(in the rows, 128 means zero)
Known rows, with every way that one mark hangs from another
J[R S[W Y]]: [164 175 136  76 132 146 143 171 117  95 166 151 167 114 144 134 133 100
 112  97 190 159 167 104  97 133 118 108  94  75 204  77  77 128 110 146
 156 121 160 161 118  79 120 100 141]
R[A]: [138 126 146 123 135 140 131 142 138 142 123 135 123 117 128 124 126 132
 127 132 126 127 127 122 134 141  96 134  93 131 101 105 142 140 132 126
 130 136  94 112 143 116 134 159 129]
R[J[A] Y]: [172 112 146 109 127 164 134 151 140 147 104 123 139 103 128 118 134  99
 127 157 153 123 133  97 111 169  94 177  58 119  67  53 142 147 169 110
 133 143  73 130 162  74 141 144 126]
W[A J[R] M Y]: [172  87 176 169 211  98 142 206  71 127 138  93 120  80  71  80 154  89
 211 203 169 161 153  76  95 125 157 162  72 208 192 164 163 205 127 121
 177 163 158 123 186  53 135 145 174]
M[W[A]]: [143 103 169 125 161 102 144 159 120 136 138 121 107 112 118 107 141 127
 149 128 117 112 140 109 137 113 128 140 110 164 122 132 143 156 148 139
 181 160 122 126 142 115 126 139 111]
Y[A]: [139 143 131 117 121 112 123 137 135 116 130 117  92 155 104 118 111 133
 124 114 127 131 119 141 132 129  90 140 133 129 106 146 145 135 150 117
 136 133  95 130 118 119 119 147 119]
Y[J[M]]: [147 127 113 116 121 133 121 135 140  85 133 114 103 147  98 139 111 100
 122 119 169 131 141 112 119 144 112 156 118 113 136 103 158 167 156 149
 157 114 103 140 143 118 121 150 121]
W[A]: [147 125 156 131 150 120 136 147 124 142 136 112 108 113 112 113 140 126
 140 151 119 133 133 120 121 121 119 137 104 152 117 143 148 140 130 125
 139 154 119 110 134 117 123 145 143]
S[A Y[J W]]: [157 186 136  76 116 102 112 187 189 118 151 148  78 196 114 117 105 120
 125 111 164 113 157 118 120 121  85 103 113 113 147 132  98 117 150 168
 161 147 107 147  98 117 129 152 155]
W[J[A] M S[Y]]: [192 138 156 156 182 103 130 196 116 112 127 114 121  95  87  81 147  89
 166 183 189 167 166  62  99 118 139 129  24 154 187 125 130 164 128 139
 146 145 188 128 177  67 146 125 171]
M[S[Y]]: [135 157 150 111 134 121 128 168 155 136 146 152 128 147 150 122 134 120
 118 125 133 125 128  98 116 126 110  73 117 108 144 116  95 111 155 135
 138 125 145 132 138 123 132 150 135]
S[W[M R Y[A J]]]: [163 125 175 130 183  40 117 200 111 102 158 119  96 172  74  89 130 115
 176 107 162 160 160  98 132 113 105 148  86 189 199 204 144 164 136 108
 206 152 113 143 144  70 145 146 153]
M[W[R[A]]]: [129  88 166 129 171  92 140 173 106 131 137 130 113 107 137 106 132 121
 153 113 136 120 147 103 146 125 120 154  99 160 149 122 138 160 136 132
 181 144 122 131 151 107 141 149 107]
J[A Y[W]]: [140 146 100 106 112 129 122 130 121 104 107 115 113 116 106 113 112 101
 135 157 178 134 154 130 112 157 108 172  97 115 101 109 148 161 156 133
 146 121 126 138 141  98 111 135 111]
S[W[A[J] R] Y]: [149 148 172  96 183  86 152 188 107 112 178 130 128 148 129  90 127 124
 157 113 156 175 183  87 110 106 124 113  87 139 195 141 103 125  94 116
 171 144 166 146 116  90 143 163 172]
R[A S]: [181 134 161 117 133 140 127 168 146 149 121 143 140 118 126 127 141 134
 129 129 119 134 118 112 146 152  98 135  60 114  89  95 123 152 142 126
 134 131  71 103 156 100 145 159 142]
Y[J[A] W[S]]: [178 141 131 114 109  92 111 164 142  92 110 102  89 154  71 124 123 110
 147 131 185 127 158 114 126 143 109 168  70 133 115 159 151 160 168 153
 172 145  94 130 140 113 139 139 132]
Y[A J[R] W]: [159 143 124  94  89  90 108 164 139  78 128  96  71 193  71 132  90 119
 147  99 185 116 135 142 124 148  83 181 143 126 123 166 161 176 178 154
 185 133  54 155 109 106 111 167 111]
S[R[A W] Y[J]]: [158 168 165  80 151 122 125 200 190 140 143 143 134 174 121 128 124 122
 131  95 150 119 154  89 130 143  75 110  78 108 157  95 115 118 150 141
 151 136  67 147 108  98 144 165 148]
M[W[R] Y]: [101  81 165 128 176  62 137 180 122 131 142 140  95 141 146 108 124 115
 155 119 141 105 151  86 147 122 155 140 148 167 163 127 115 146 158 141
 199 149 156 157 160  83 141 153  87]
R[J[A M]]: [163 127 120 116 124 175 141 135 114  95 121 118 128  68 118 126 146  83
 130 150 171 160 148 105 105 161  93 178  65  99  99  24 157 157 159 128
 143 122 104 132 175  91 123 124 122]
R[A W[J M Y]]: [175  95 191 155 194 112 138 190 113 144 100 120 147 104  85  97 152 120
 209 156 142 128 138  75 134 145 129 169  45 203 126 116 154 210 135 109
 167 169  88 123 177  63 161 149 157]
S[A R]: [131 165 139 104 156 126 135 172 152 147 167 151 111 113 150 112 138 120
 125 122 129 158 154 116 127 110 107  82 119 100 178 109  83  79 133 148
 133 129 137 131 114 130 134 111 146]
J[A]: [133 130 118 119 123 143 137 126 121 107 129 121 113  96 121 119 135 109
 124 140 149 145 152 130 119 131 117 138 104 114 106  99 143 131 141 125
 129 129 125 124 147 112 124 134 122]
M[W Y[A]]: [113 107 159 106 147  73 131 168 151 125 134 140  71 172 120 114 102 134
 134 105 123  92 128 109 151 128 112 133 160 150 104 122 128 149 191 138
 199 153 104 156 145  83 125 166  72]
M[S W]: [131 106 162 123 149 104 139 160 126 130 137 143 126 125 146 122 136 124
 148 107 123 110 126  97 140 121 132 105 129 132 126 115 109 149 178 146
 186 140 126 138 159 132 141 133  85]
R[A S[Y] W[J M]]: [218 137 203 126 175 121 133 221 148 150 114 142 161 121 102 106 154 121
 185 139 151 133 126  60 141 154 109 143  14 151 128  72 115 199 138 130
 155 156  78 129 165  51 164 156 172]
J[R]: [128 119 123 128 129 138 137 141 110 110 136 118 134 107 129 131 127 106
 133 127 157 137 133 127 110 139 131 142 141 116 157 108 127 143 122 139
 136 115 140 139 134 111 118 124 125]
S[R[J] W Y]: [155 192 164  75 161 128 133 192 153 142 161 165 175 139 157 120 140 117
 122 102 141 154 161  86 116 117  88  90  70  81 201  87  71  61 125 130
 160 134 123 157 103  92 141  99 154]
W[M[S[A]] R[J] Y]: [168 109 190 164 200  79 130 229 111 156 155 138 122  97 128  79 173  95
 198 163 152 168 141  63 115 132 127 122  62 185 188 129 103 155 159 117
 177 158 157 121 196  78 164 129 167]
W[R[A[M]] S[Y[J]]]: [154 138 157 131 161  69 115 201 144 113 151 130 112 170  90 108 120 119
 143 133 182 154 161  77 117 135 135 127  51 145 198 156 132 154 127 135
 156 122 156 133 152  88 155 189 180]
A[M]: [ 99 134 118 130 113 116 128 115 116 109 140 144 138 151 108 142 124 146
 144 135 144 150 134 123 137 131 170 120 133 125 142 125 130 142 138 125
 134 106 156 151 138 122 133 148 141]
J[A[W] M R Y]: [132 124  89 104 133 164 150 127  82  53 136 110 131  75 103 121 108  66
 138 156 229 173 180 124  81 186 151 207  94  88 124  35 151 201 147 159
 152  88 196 174 175  64 100 150 109]
M[R S[A[W[J]]] Y]: [114 107 166 107 183  86 147 204 146 141 162 168  71 146 156 121 100 103
 184 137 160 139 159  60 130 125 187  87 149 131 136  72  67 123 209 184
 201 174 187 170 189  82 163 195 111]
W[A M Y]: [151 109 185 169 181  87 130 185 112 148 137 113 108 110  81  86 164 125
 176 182 118 142 143  97 126 122 133 130  81 212 152 183 154 171 134 107
 164 165 146 109 169  81 132 143 169]
J[A S]: [163 145 111 100 110 157 138 130 110  99 137 127 131  78 123 130 142 102
 119 142 177 160 164 122 114 143 123 142  82  93 118  78 132 144 150 128
 123 133 134 131 153 102 124 116 122]

Rows
[139 138 166 119 141  78 122 191 163 143 124 144  78 155 119 111 125 132
 143 138 143 110 143  98 139 133 125 119 112 147 124 140  92 122 161 160
 174 161 135 135 146  94 142 141 130]
M[Y[W[S[A]]]]
[139 116 160 121 136  90 125 191 122 112 127 134  95 141 123 123 139 109
 152 137 164 131 147  90 146 161 129 162 102 137 141 110 118 162 163 148
 188 126 119 152 167  69 131 151 126]
J[M[Y[W[R[S]]]]]
[140 105 140 133 165  72 115 178 113 113 142 108 109 161 101 110 125 103
 160 134 156 133 157 109 118 131 140 154 113 175 184 195 149 152 128 112
 157 140 126 132 141 102 146 158 154]
W[R Y[J]]
[175 147 143  95 191 130 148 184 114 117 159 146 139 100 146 102 109  74
 161 127 188 169 150  79  84 121 119 113  90  91 174  74  83 155 147 165
 182 131 153 141 159  91 138 124 125]
M[S[A W[J[R Y]]]]
[182 112 150 108 132 111 122 160 146 122 113 113 116 164  85 123 110 116
 136 137 179 118 156 102 118 162 141 174  60 137  79 127 140 165 167 139
 150 148 116 146 152  83 153 180 138]
R[Y[J[A[W[S]]]]]
[140  98 155 120 157 102 156 152 102 114 143 118 113 125 112 107 126 139
 170 121 131 133 152 101 135 121 149 141 124 154 120 120 135 171 151 130
 182 149 132 140 141 117 138 166 113]
M[W[A[J]]]
[176 147 155  97 140 148 160 165 119 101 142 117 140 120 106 122 143 119
 159 119 168 157 161  84 115 157 124 153  78 122 125  58 127 187 138 127
 150 137 121 150 134  86 135 153 154]
R[W[A[J[M S[Y]]]]]
[113 110 194 105 181  88 143 211 160 161 150 173 108 134 164 111 132 125
 146 114 127 107 145  62 150 131 116  80 118 125 139  86  87 123 218 152
 216 150 112 147 180  91 147 174  74]
M[S[R[A]] W Y]
[145 136 137 144 131  96 111 160 128 132 114 129 130 139 107 106 124 117
 168 157 165 128 120  99 126 152 123 139 104 148 140 139 121 174 175 143
 172 123 145 144 157 105 120 135 116]
J[Y[W[M[S]]]]
[148 116 125 124 156 103 125 145  94 123 130 122 162 136 124 118 115 114
 172 142 176 147 143 114 113 161 175 197  88 140 135 113 126 156 130 130
 143 134 179 165 142  90 146 149 137]
A[W[R[J[Y]]]]
[143  80 177 121 199  81 148 187 119 139 132 127  91 126 115  99 118 110
 178 161 139 104 150  70 129 115 156 150 113 177 126 117 139 172 173 148
 209 185 130 141 172  67 138 170  99]
M[W[A J] Y]
[146 120 166 120 150  90 133 168 134 120 129 115 124 171  63 131 139 134
 186 131 138 128 145  99 132 144 156 158  97 184 119 154 162 194 153 114
 171 154  90 137 146  89 148 175 164]
R[W[A[M] Y[J]]]
[148 120 148 128 126  94 118 166 104 129 116 113 128 135 123 119 142 120
 172 135 159 129 136 113 134 144 123 181  96 152 144 142 133 140 137 128
 163 148 105 140 128 110 140 121 139]
Y[W[R[J]]]
[147 146 110  83 115 116 134 154 121  73 165 143 126 136  98 141 124 108
 144 114 204 164 186  96 131 135 156 132  92  85 176  88 127 155 196 150
 180 116 132 171 152 100 138 146 111]
Y[J[A[M[W]] S[R]]]
[106 111 174 134 167  80 135 182 136 133 150 159 105 136 134 118 129 118
 158 113 139 138 151  73 147 111 144  97 132 157 181 104  93 123 157 146
 210 154 161 161 167  71 142 139 114]
S[W[M[R Y]]]
[145 158 113 105 110 100 107 140 138 113 107 110  93 171  91 112  90 126
 138 136 154 119 121 142 126 156  89 171 123 129 101 156 146 163 167 127
 152 123  97 145 113 104 103 146 112]
J[Y[A W]]
[ 82 128 137 119 102  83 121 141 132 116 129 158 109 188 104 142 114 154
 159 139 150 120 141 111 151 145 174 124 152 141 129 134 114 146 173 138
 172 124 145 169 147  95 134 171 123]
A[M[Y[W]]]
[174  87 177 179 214  72 134 192  70 135 145  88 105  88  89  72 151  95
 213 193 170 171 149  71 114 108 157 171  61 211 202 172 163 186 119 123
 169 168 171 121 174  75 143 149 168]
W[A J M R]
[122 117 169 125 144 116 139 158 131 131 115 144 151 141  93 134 144 150
 174 127 123 127 139 107 147 159 140 147  82 169 100 108 144 187 140 103
 150 132  90 134 157  87 154 170 153]
R[A[M] W[Y]]
[192  94 219 159 171 115 129 202 158 181  87 119 145 115  94 100 158 135
 164 137 131 105 114  65 146 169  96 164  13 194  89 102 133 200 146 120
 156 159  74 114 169  61 164 155 153]
R[A W[M S] Y]
[183 174 145 107 153 100 119 197 188 128 150 137  95 164 111 106 119 109
 110 117 159 135 151  95 106 116 101  92  79 114 169 133  97 118 128 162
 142 141 145 122 124 113 144 141 167]
W[S[A Y[J]]]
[210 164 170  92 169 147 145 211 153 122 137 143 136 120 126 116 144  94
 156 124 160 149 143  72 120 148 108 136  43 103 139  38  90 171 130 155
 151 138  96 140 143  69 149 123 173]
R[S[A Y] W[J[M]]]
[148 119 141 100 144  96 147 162  99  88 141 128 116 145  98 112 119 139
 162 109 147 137 157 111 136 138 134 145 122 144 131 136 125 178 171 107
 182 141 113 154 137  96 141 152 111]
M[W[Y[A[J[S]]]]]
[187 101 186 186 243  50 130 239  84 133 145 107 106  91  86  56 160  87
 212 189 174 181 167  56 106 108 167 140  33 217 239 193 118 174 106 128
 170 164 199 115 185  65 171 115 200]
W[J M R S[A] Y]
[122 108 173 157 157  84 125 180 145 149 140 153 107 138 130 111 141 123
 158 148 140 127 120  72 137 133 142  90 128 156 143 116 106 149 188 143
 178 144 159 140 191  89 142 159 109]
W[M[S Y]]
[180 112 161 128 194  96 144 187 118 123 134 126 113 100 115  97 129 107
 166 134 149 133 150  81 123 105 148 133  75 150 162 119 107 162 136 162
 182 162 150 127 151 108 154 107 128]
M[W[J S[A]]]
[178 177 152  94 120 110 117 183 163 131 141 140 113 174 117 120 128 133
 111 115 126 135 120 119 136 139  85 110  91 101 123 129 105 126 144 122
 131 123  90 131 117  92 130 152 154]
R[S[Y[A]]]
[156 143 162 104 168  73 128 186 114 113 158 131 106 177 122 103 110 117
 169 128 171 150 147  95 112 128 136 125  97 133 152 152 109 140 158 136
 159 147 162 159 141  92 148 181 144]
M[S[Y[A[W[J R]]]]]
[208 144 156  96 177 150 138 179 116 114 123 140 160  95 116 111 119  94
 146 142 169 163 144  79 119 157  95 167  11  97 120  53 127 195 135 135
 171 121  79 122 174  58 141 151 139]
R[A S[W[J[M Y]]]]
[187 159 130  88 159 138 140 185 129 119 154 144 153 104 138 115 116  85
 130 117 175 166 140 108  99 148 111 135  83  75 165  68  79 159 122 157
 164 106 132 141 140  72 124 113 139]
J[R[S[A W]] Y]
[132 145 151 112 146  87 123 183 109 111 138 136 120 162 107 111 118 125
 178 155 180 144 165  91 127 131 140 141  76 151 180 144 128 153 128 131
 161 134 145 156 133  85 143 173 171]
S[Y[W[J R[A[M]]]]]
[149 153 157 128 133  86 119 177 129 134 119 122 127 140 109 119 148 136
 150 132 141 133 149 110 140 130 124 125  86 136 169 181 104 106 140 144
 156 136 125 134 114 125 140 104 149]
Y[W[S[R]]]
[150  93 174 137 217  72 151 227 115 128 138 129  85  98 117  94 132  89
 184 142 139 133 171  58 126 102 166 116  92 180 196 133 103 153 156 157
 214 174 162 135 173  86 166 125 138]
M[R W[J S[A] Y]]
[147 147 162 101 130 109 144 190 122 112 152 127 116 148 124 113 131 123
 165 134 170 144 151  91 108 142 118 105 118 120 145 124 102 151 163 146
 176 131 140 148 139 103 133 180 143]
M[S[Y[W[A[J[R]]]]]]
[172 127 111  92 124 109 126 145 102  78 154 118 118 135  98 136 118 100
 152 122 218 163 188 118 115 150 165 181  79 113 135 112 142 165 159 148
 152 143 155 162 149  95 144 159 133]
Y[J[A[W[R]] S]]
[150 124 176 104 165  86 128 173 118 134 142 123 115 154 126 101 116 122
 137 100 142 139 142 108 130 126  90 153  88 147 140 153 122 133 125 108
 169 142  96 141 118  81 138 142 133]
S[W[R[Y[A]]]]
[147 155 163  96 175 112 140 175 136 132 159 159 121 126 133 105 139 123
 136 109 121 150 162 117 122 106 107  94  95 135 155 130  87 110 110 126
 167 152 130 125 129 103 143 108 157]
S[A W[Y]]
[105 105 137 128 131  94 146 176 120  87 126 123  84 148 111 125 112 117
 170 130 175 148 168  70 137 154 161 137 138 133 150  90 111 159 180 153
 196 125 157 169 170  87 147 180 115]
A[J[M[R Y[W[S]]]]]
[129 171 173  84 164 107 147 212 171 139 183 183  95 134 176 115 125 100
 126  90 135 153 162  71 122  96  99  29 121  96 188  76  46  74 159 168
 192 146 156 145 143 110 146 143 139]
M[R S[A W Y]]
